Each row comes from the steps of one walk. Every step used is in the known rows, and no mark comes twice. Write the walk behind each row, first mark first.
In the rows, 128 means zero.
Known rows:
y-c: [128 158 210 113 124 145 113 140 108 109 118 129 119 127 110 108 106 109
 116 124 127 153 104 121 126 128 119  89 114 121 115 125 101  94 121 116
 136 141 143 141 123 123 132  98 126 114 132 116 120  75  86 123  94]
t-y: [112 146 197 112 119 134 135 139 104 105 144 127 120 145 123 123 115  88
 127 130 129 132 127 126 121 126 122  90 129 112 102 112 114 110 115 127
 138 124 115 150 118  90 133  96 138  99 142 108 113  72  97 140  99]
n-h-y-c: [132 159 221 123 148 134  70 129 111  96 136 131 110  86 108 113  94  96
  88 137 103 158 121 136 140 103 132  91 119 122 142 125  84 106 135  96
 132 128 125 125 122 136 129  82 127 131 127  91 121  85  89 102  88]
z-k-a-t-y: [112 136 204 172  94 169 139 135  90  90 142 144 111 146 128  97 145 119
 118 144 158 138  95 136 148 150 109  80 109 109 108 111 122  96  82  86
 151 173  96 143 121 104 161  86 153  69 170  83 110  88  69 131 127]
w-v-j-y: [109 156 193 114  90 177 100 119  91  85 138 143 135 148 120  99 116  73
 110 144 134 157 113 112 124 137 126  90 134 109 103 100 135  94  96 136
 138 118  35 144 108 120 123  89 132 115 143 104 126  85  94 149 114]
f-z-k-a-t-y: [114 136 199 198  83 191 124 134  88  93 143 149 115 151 124  91 148 123
 118 149 165 139  87 132 160 152 103  77 104 108 102 104 125  91  85  75
 150 189  96 142 127  91 174  85 143  47 165  73 113  94  55 136 142]
a-t: [112 152 200 135 124 144 121 138 100  88 126 135 115 143 119 107 126 108
 120 131 136 146 116 130 126 139 129  94 116 126 105 114 121  92  97 112
 158 143 113 144 114 123 127  93 142 101 158 113 110  91 103 131 118]
f-z-k-a-t: [120 145 200 199  92 201 116 137  91  91 128 151 110 145 120  90 150 133
 115 143 165 153  78 130 157 153 107  84  93 122 101 105 120  73  84  70
 157 193 109 138 125 116 164  87 135  55 167  82 120 106  64 129 145]
w-v-k-z: [121 149 192 135 110 177 115 116  86 103 127 135 114 113 112 127 154 109
 108 133 143 152 119 121 141 134 106 101 108 145 111 105 116  77  77 109
 128 146  88 144 105 120 109  93 129  97 150 127 130  97 104 129 132]
u-b-c: [116 149 234 121 122 148 134 161 103  93 140 125 129 139 122 129 141 113
 108 124 141 143 109 110 121 138 119  90 116 128 118 130 103  88  86 105
 183 168 133 139 123 140 132  95 162 124 167 131 111  91 116 129 114]
a-k: [118 145 203 128 117 162 127 140 102 104 131 130 109 136 115 119 136 109
 121 123 137 147 112 127 131 134 124  94 106 133 106 110 116  94 108 106
 153 146 137 143 112 131 119  96 132 104 152 105 127  91  97 125 116]
b-u: [120 158 214 116 123 145 127 150 106  94 134 127 122 144 121 131 130 102
 124 126 135 145 112 118 118 130 123  95 118 120 111 122 110  90  93 119
 166 144 128 143 121 137 129  96 148 116 162 133 116  87 108 135 112]
z-k-v-j-y-h: [123 137 215 121 105 194 126 122  92  69 148 147 117 134 117  95  99 103
 115 144 157 153  85 114 149 148 130  88 114 113 128  98 125  85 103 105
 139 140  80 124 118 139 152  79 136  98 158  70 128 100  61 130 108]
v-j-y: [113 154 195 113  98 162 116 135 101  87 140 138 124 152 121  99 103  80
 122 133 127 143 106 115 127 131 128  89 131 107 104 104 127  97 105 128
 140 117  71 142 114 119 126  92 128 109 133 102 125  85 100 142 109]
z-k-v: [119 144 201 124 118 174 142 138  95  85 126 139 111 135 120 110 125 121
 124 132 154 157  97 116 136 150 121  95 102 130 102 102 110  73 101 108
 148 155 143 141 120 133 153  94 141  81 164  96 121  94  69 132 101]
k-a: [120 152 206 137 115 160 128 141 105 102 129 136 109 134 121 125 129 109
 118 128 143 148 103 130 128 128 113  95 111 124 103 111 105  82 100 109
 138 143 122 142 120 114 138  94 133  95 146 106 124  87 101 129 109]
t-y-j-v-k: [117 152 178 111 108 138 130 122  74 102 144 136 121 137 119 120 158  89
 113 132 131 127 126 123 130 134 109  99 126 134  90 124 120 120  89 134
 127 116  71 156 104  65 121  90 155 111 130 122 123  82 109 153 109]
z-k-v-w-g: [118 152 203 131 103 195 122 123  80  75 135 146 128 125 126 100 143 108
 105 153 172 185  89 109 139 164 110  94 100 121  92  94 125  75  77 124
 155 164  64 134 117 150 154  91 144 102 164  83 112  97  45 157 109]
t-y-w-g: [117 164 178 121 100 159 107 139  90 112 146 131 134 159 132 112 134  84
 108 145 131 132 115 117 114 138 110  91 132 105  91 112 134 126 110 142
 148 131  82 148 115  64 142  93 154 108 142  87 106  70  86 167  97]
a-t-y-w-v-j: [106 164 170 134  86 158  95 122  78  91 134 141 139 160 128  92 145  88
  96 159 142 142 116 115 128 159 119  92 135 104  96 111 155 118  82 139
 161 142  20 145 103  86 139  85 168 105 161  81 102  83  83 171 123]
x-v-j: [116 157 197 111 111 163 104 124  94  94 127 140 132 132 111 108 124  84
 110 140 140 164 121 105 124 147 128  97 125 123  98  97 123  88  97 137
 139 124  52 151 107 144 127  94 136 116 147 106 124  95  95 146 109]
y-h-n: [128 155 226 116 158 144  91 125 114  94 148 130 106 102 108 131 100  91
 104 134 124 148 136 133 129 112 142 101 122 130 138 108 102 106 137 105
 140 117 112 126 118 128 117  81 124 132 148  96 125  96 104 113  96]
k-v-j-y-w: [116 163 177 113  85 177 116 140  86  81 132 144 127 160 127  94 111  98
 113 142 145 138  88 105 131 149 119  97 127 109  96 101 139  97 100 136
 147 133  81 133 114  93 154  88 149  96 142  75 120  83  84 158 101]
n-h: [120 157 207 120 139 139 100 134 109  93 140 131 112 123 115 125 111  88
 113 130 121 150 128 133 125 118 133  96 122 125 117 113 101  95 125 112
 143 120 120 140 118 131 126  90 131 119 146 104 124  88 103 120  96]
f-z-k-v: [122 143 195 151 108 196 128 138  93  86 126 144 115 138 117 103 128 125
 125 138 162 157  88 111 147 153 115  92  97 129  95  96 112  68 105  97
 148 171 142 140 127 117 164  93 131  59 160  87 124 100  56 137 117]
u-b: [116 146 213 119 123 148 127 147 105 102 133 126 122 139 121 132 131 105
 116 123 138 145 117 118 116 131 120  92 113 126 109 119 108  89  95 115
 161 147 128 147 119 129 126  97 145 117 158 133 114  88 111 128 111]
n-h-y-j: [119 163 188 119 142 137  78 135 104  89 144 135 106 102 116 124 123  82
  90 135  96 137 120 135 134 100 130  98 125 128 119 129 100 118 142 115
 147 109 107 134 112 102 123  80 146 119 124  96 119  95 120 126  96]
t-y-c: [122 148 209 113 115 135 123 137 105 112 133 126 124 132 115 109 103 100
 120 130 129 140 112 122 129 127 116  82 124 107 117 125 106 111 121 121
 130 138 129 145 124  98 141  96 134 106 131 106 113  62  78 130  91]
k-v-j-y-c: [120 148 208 110  93 172 118 130  94  76 123 141 126 132 114  89  87 106
 115 139 149 159  84 107 140 146 122  86 118 106 118 109 122  82 101 124
 127 142  90 131 122 133 152  90 133 102 137  87 122  77  66 132  95]
h-y-j: [117 161 180 112 130 142 103 143 102  97 134 134 110 118 119 118 130  92
 100 129 103 132 111 124 127 108 123  99 123 131 103 128 107 116 130 126
 148 117 115 140 111  89 121  88 146 106 119 108 115  91 122 139 102]
z-k: [122 152 198 127 119 165 128 142 103 103 132 135 113 143 119 108 130 107
 124 127 132 149 104 122 130 137 120  91 111 125 102 110 108  89 112 106
 150 145 136 147 118 125 135  97 131  95 151 108 124  92  84 132 107]
f-z-k-v-j-y: [117 142 190 149  77 214 119 130  86  73 137 152 124 151 120  82 113 109
 124 146 162 156  76 103 155 157 118  85 109 110  98  88 132  73  96 102
 143 161  84 135 123 119 167  87 129  61 151  71 129 100  50 145 124]
x-j-v-k-z: [128 150 189 132 108 166 103 111  80  98 127 140 123 113 111 115 157 107
 102 138 148 153 109 110 144 148 113 105 115 150 114 101 111  80  70 103
 112 141  48 156 103 130 116  91 131 113 154 112 143 107 105 121 127]
n-h-y-j-v-w: [121 177 192 123 132 140  61 118  83  83 148 148 122  95 117 114 149  70
  70 154 112 159 123 127 141 112 123 105 130 131 105 124 102 120 114 123
 140 115  30 132 106 107 130  74 142 144 126  90 122 101 100 144 101]
k-v-j: [114 149 196 105 116 161 132 132  98  75 121 137 118 130 118 113 110 104
 117 137 152 163 105 108 129 150 128 101 114 122  99 101 120  72  92 135
 145 133  90 140 114 141 137  94 144  99 153  94 119  95  86 146 102]
t-y-h-n: [122 145 225 115 150 132 102 123 111  96 163 127 112 107 113 131  98  82
 107 140 125 135 145 136 132 111 138  94 131 116 138 109 107 125 140 110
 134 113  99 130 120 103 125  79 132 124 148  86 118  83  96 120  93]
k-a-t-y-h: [116 135 224 154 120 152 128 124  98  88 150 138 109 130 120 118 121 109
 110 143 155 133 111 143 142 134 120  86 117 113 132 115 119 107  93  94
 141 151  87 129 120 102 147  78 150  96 162  81 108  87  89 123 122]
y-j: [116 162 177 110 118 148 121 146 100 102 127 133 116 142 119 120 135  95
 117 122 120 132 103 120 119 125 118  97 121 127  92 130 117 105 127 135
 152 122 122 150 113  91 125  97 144 100 129 119 117  84 117 147 103]
v-k-a: [126 147 206 138 116 157 138 130  95 100 132 133 100 122 118 129 140 118
 119 122 147 149 110 135 137 131 106 101 102 137 106 108 106  79  74 101
 133 143 118 139 114 120 119  93 137  98 142 119 128  91 108 121 119]
z-k-v-j-y: [114 142 196 123  88 190 134 132  89  70 136 147 120 148 123  87 111 103
 123 141 154 155  84 108 144 155 123  87 114 110 105  95 129  78  92 114
 143 146  84 136 117 136 156  89 138  83 154  80 126  94  63 140 108]

Write each row's walk:
[119 154 219 117 122 176  68 102  98  77 157 143 126 110 109 108  97  66
  91 154 130 160 131 124 135 123 144  94 136 112 140  98 130 108 119 119
 132 107  19 124 109 131 116  73 126 138 149  83 131  97  92 128 108]
w-v-j-y-h-n
[119 165 182 113 128 146  92 132  89  98 132 142 119 119 118 115 144  85
  91 139 107 139 118 119 127 115 124 103 127 138  97 125 102 115 119 127
 135 114  80 146 107  82 127  85 142 121 124 110 125  97 117 143 100]
h-y-j-v
[121 142 215 110 135 137 126 129 107 104 154 127 117 132 116 129 103  87
 119 132 132 131 128 131 126 119 128  90 128 115 127 114 110 117 125 119
 135 119 112 136 119  97 129  86 136 114 145  98 115  78  96 131  98]
t-y-h
[124 149 205 150 107 180 132 142 100 103 132 141 106 138 122 111 142 118
 118 130 148 152  88 127 140 137 109  89 103 122 104 109 104  78  97  92
 144 160 128 143 122 122 150  93 133  84 156  96 128  94  80 127 114]
z-k-a
[123 162 179 112 117 149 120 124  77 100 130 139 116 131 114 121 161  99
 109 126 129 141 116 121 128 135 112 106 116 148  90 124 114 102  88 128
 134 120  85 153 103  91 111  92 146 118 129 133 130  94 118 145 112]
y-j-v-k
[121 167 191 120 141 139  67 125  91  89 143 143 115 101 115 120 138  75
  81 145 101 143 127 130 133 106 132 102 130 136 112 125  97 118 129 115
 133 106  71 140 108  97 129  77 142 133 129  95 128 100 114 131  95]
n-h-y-j-v
[126 173 181 119 127 144  92 147 102 110 134 132 114 132 123 114 126  98
  97 134 106 133 116 122 125 114 122 103 125 128 105 117 109 119 123 119
 151 126 128 135 112  83 129  88 143 112 130  94 116  87 109 141  98]
h-y-w
[119 149 185 135  97 153 135 121  71 101 144 142 114 130 123 124 169 100
 107 136 147 129 111 130 140 135  97  96 117 132  91 123 115 110  75 120
 120 132  63 151 108  63 135  87 156 100 134 109 127  84 106 147 116]
t-y-j-v-k-a
[114 145 207 128 108 172 134 129  86  79 129 139 114 120 118 114 142 119
 112 139 169 170  99 119 143 154 115 100  97 135  99  99 123  80  84 116
 157 165 104 130 112 150 139  90 140 102 159  86 118  94  68 141 117]
a-k-v-w
[118 146 205 172 103 180 130 138  93  88 128 146 106 142 123  97 149 128
 115 138 156 152  86 134 146 151 113  87  99 122 107 111 117  78  82  81
 156 176 111 140 119 131 153  88 144  78 170  92 117 101  77 124 131]
z-k-a-t
[120 168 203 118 118 148 107 125  86  98 133 142 131 134 119 111 145  86
 104 144 142 169 121 116 126 137 117 104 125 130  89 106 109  95  87 130
 139 133  54 147 112 121 131  92 126 134 143 111 124  90  86 152 107]
j-v-w
[113 139 200 120 106 176 134 131  93  77 122 137 111 126 115 111 128 115
 115 136 161 165  97 112 141 158 126  98  99 130 104  99 128  73  87 119
 152 153  97 135 109 156 132  92 145  97 162  82 125 101  78 138 117]
a-k-v-j
[112 154 198 115  91 175 103 123  89  88 140 145 136 145 114  94 111  74
 115 142 138 153 114 108 128 142 128  89 134 112 102  93 131  98 100 132
 130 118  38 148 110 127 134  89 130 112 141 101 128  87  94 145 111]
x-v-j-y
[115 174 181 119 101 172  90 120  72  93 135 148 141 133 123 107 168  75
  89 153 142 167 102 108 122 145 108 100 124 125  76 119 128 108  89 151
 145 129   8 149 106 101 132  90 145 137 134 106 117  93  87 177 110]
y-j-v-w-g
[124 164 173 142  78 192  99 124  74 108 139 143 123 143 119 107 156 103
 103 139 136 128 104 119 143 134  96  97 122 132 107 108 135 101  84 110
 130 146  80 138 106  72 126  86 135  93 140 108 131  84 102 142 131]
j-y-w-v-k-z
[109 135 202 124  87 188 131 128  88  71 136 143 116 140 119  98 115 105
 119 137 158 153  91 114 144 153 126  90 109 119 108  95 136  82  89 114
 144 147  86 132 111 140 140  87 139  92 155  78 129  93  77 135 118]
a-k-v-j-y
[118 145 195 119 109 179 135 133  93  76 123 142 116 134 120 100 123 114
 119 139 156 167  90 106 140 160 124  96 105 122 100  99 121  68  90 119
 151 151  97 140 115 150 149  93 144  88 162  86 122 103  64 143 107]
z-k-v-j
[120 144 225 112 128 169  97 115 100  61 152 142 113 106 111 111  81  88
 102 148 145 155 117 121 143 131 145  97 124 115 141  93 123  96 119 113
 132 117  61 116 117 137 137  73 132 119 152  67 127  98  83 122  97]
k-v-j-y-h-n
[125 154 211 118 103 157 112 139 103 103 132 134 123 141 113  96  94 100
 120 126 125 142  98 122 130 123 119  81 124 110 119 121 109 103 123 111
 128 135 129 137 125 107 139  94 120 110 124 110 123  67  85 120  95]
j-y-c
[109 135 203 159  96 161 131 107  75  84 142 141 114 127 123 115 156 112
 107 146 164 150 123 140 143 150 106  91 110 126 110 108 132  92  47 103
 138 157  53 141 107 103 129  83 161  90 166 106 111  86  92 133 137]
w-v-k-a-t-y
[117 164 205 118 112 157 105 122  87  97 134 142 135 125 114 112 138  87
 107 143 148 170 123 113 127 142 117  99 123 128  92  99 117  95  93 133
 143 136  57 144 112 137 133  92 132 121 145 110 118  88  86 151 110]
x-v-w
[110 158 183 163  83 168 106 126  78  98 136 145 128 155 131 103 158 106
  97 156 155 136 108 131 132 151 104  90 124 111  99 115 141 112  79 116
 151 162  58 142 112  65 157  83 167  87 166  80 105  78  84 156 124]
k-a-t-y-w-v
[120 151 198 114 120 158 119 114  88  98 132 132 116 123 114 126 141 100
 113 129 138 160 133 126 125 135 118 101 112 142 104 106 118  85  79 123
 137 126  92 145 105 123 102  94 139 116 147 133 125  90 106 133 117]
w-v-k
[116 172 178 123  72 199  75 123  75  96 143 149 150 158 123  85 130  70
  96 157 141 152 103  99 122 155 117  90 137 105  91  93 151 114  95 146
 142 125   4 146 106 100 142  87 145 121 141  79 121  85  83 171 109]
x-v-j-y-w-g
[110 140 184 154  94 149 143 128  77  86 141 140 104 134 124 113 161 118
 112 133 151 124 101 140 146 142 100  90 110 123 101 128 133 109  70 107
 147 152  81 142 109  76 132  85 171  77 143 105 108  85 109 140 134]
v-k-a-t-y-j
[121 178 175 115 110 164  69 125  91  99 130 139 129 127 122 104 136  83
  80 152 114 156 118 110 127 130 125 105 130 121 104 109 127 112 101 136
 152 122  45 135 102 103 122  83 149 126 138  86 118  96  98 159 109]
h-y-w-v-j
[117 175 181 114 108 151 104 129  79  98 130 146 132 136 120 109 161  84
  99 142 136 155 105 113 127 137 111 104 125 130  80 123 118 107 100 143
 146 128  47 148 108  95 132  91 140 127 129 113 121  90  97 166 108]
y-j-v-w
[123 179 182 124 122 158  44 118  92  89 141 140 124 109 119 109 129  73
  68 159 108 160 128 121 133 122 132 103 133 119 119 110 121 113 112 125
 150 116  35 128 102 116 124  76 151 138 143  71 122 100  96 145 104]
n-h-y-w-v-j
[117 171 178 122  88 176  93 132  87 107 139 141 135 165 125 101 132  84
 107 141 126 135 110 118 118 131 115  93 136 116  97 110 134 113 111 131
 144 127  85 143 111  71 138  89 140 109 141 101 123  73  97 153 105]
j-y-w-v
[119 152 185 162  92 151 131 132  77  98 142 138 108 148 128 109 158 124
 109 139 154 125 108 138 144 148  99  95 112 121 102 117 135 113  62 101
 150 161  92 136 111  71 141  84 169  83 154  89 107  81  96 142 130]
v-k-a-t-y-w
[115 136 206 125 116 172 141 136  95  86 124 134 107 127 116 120 130 123
 122 129 158 155 103 122 136 148 123  98  96 139 107 102 117  77  98 109
 150 157 145 136 114 138 137  93 141  90 164  92 123  93  83 127 111]
a-k-v
[119 176 170 114  98 169  87 129  89 104 123 138 134 151 121 105 140  87
  97 146 132 156 110 106 119 147 119 102 130 118  92 111 137 100  97 146
 155 129  51 145 104 103 126  92 149 120 147  95 120  89  94 167 110]
y-w-v-j
[116 153 182 128  75 193 118 138  81  82 134 144 120 157 124  91 129 109
 110 141 154 142  81 109 143 157 118  94 113 117 101 100 147  97  93 120
 154 153  89 129 109 108 149  86 150  92 152  62 126  89  76 150 115]
a-k-v-j-y-w
[111 148 178 133 104 138 128 118  66  89 141 141 120 140 120 107 165 100
 109 139 140 127 124 130 137 147 113  96 122 134  94 126 133 119  73 123
 141 132  54 153 101  73 124  85 165 104 143 117 111  88 107 149 125]
a-t-y-j-v-k
[121 146 190 146  97 202 120 132  91  79 124 146 120 137 117  93 125 118
 119 144 164 167  82 101 152 162 118  92 100 121  94  92 124  63  92 107
 149 167  96 139 121 135 159  91 135  66 158  76 125 108  51 148 123]
f-z-k-v-j
[120 140 215 106 113 174 122 121  96  69 145 142 119 130 116 109  86  94
 114 141 151 150  99 115 138 138 135  94 122 114 129 100 125  88 104 122
 134 123  75 123 116 130 140  80 136 110 148  80 124  93  83 133 103]
k-v-j-y-h
[125 161 181 114 128 143 102 121  79  96 136 140 110 107 115 120 157  95
  92 132 113 141 124 125 136 117 118 108 118 151 101 124 104 113  92 120
 130 113  79 144 100  89 107  84 146 125 121 121 128 101 123 136 110]
h-y-j-v-k
[107 150 185 156  92 154 122 128  75  89 136 150 122 148 127 104 164 100
 103 149 150 128 101 130 137 146 107  89 123 117  92 126 126 112  84 116
 138 149  47 151 112  62 157  83 163  90 152  93 113  86  97 152 122]
k-a-t-y-j-v
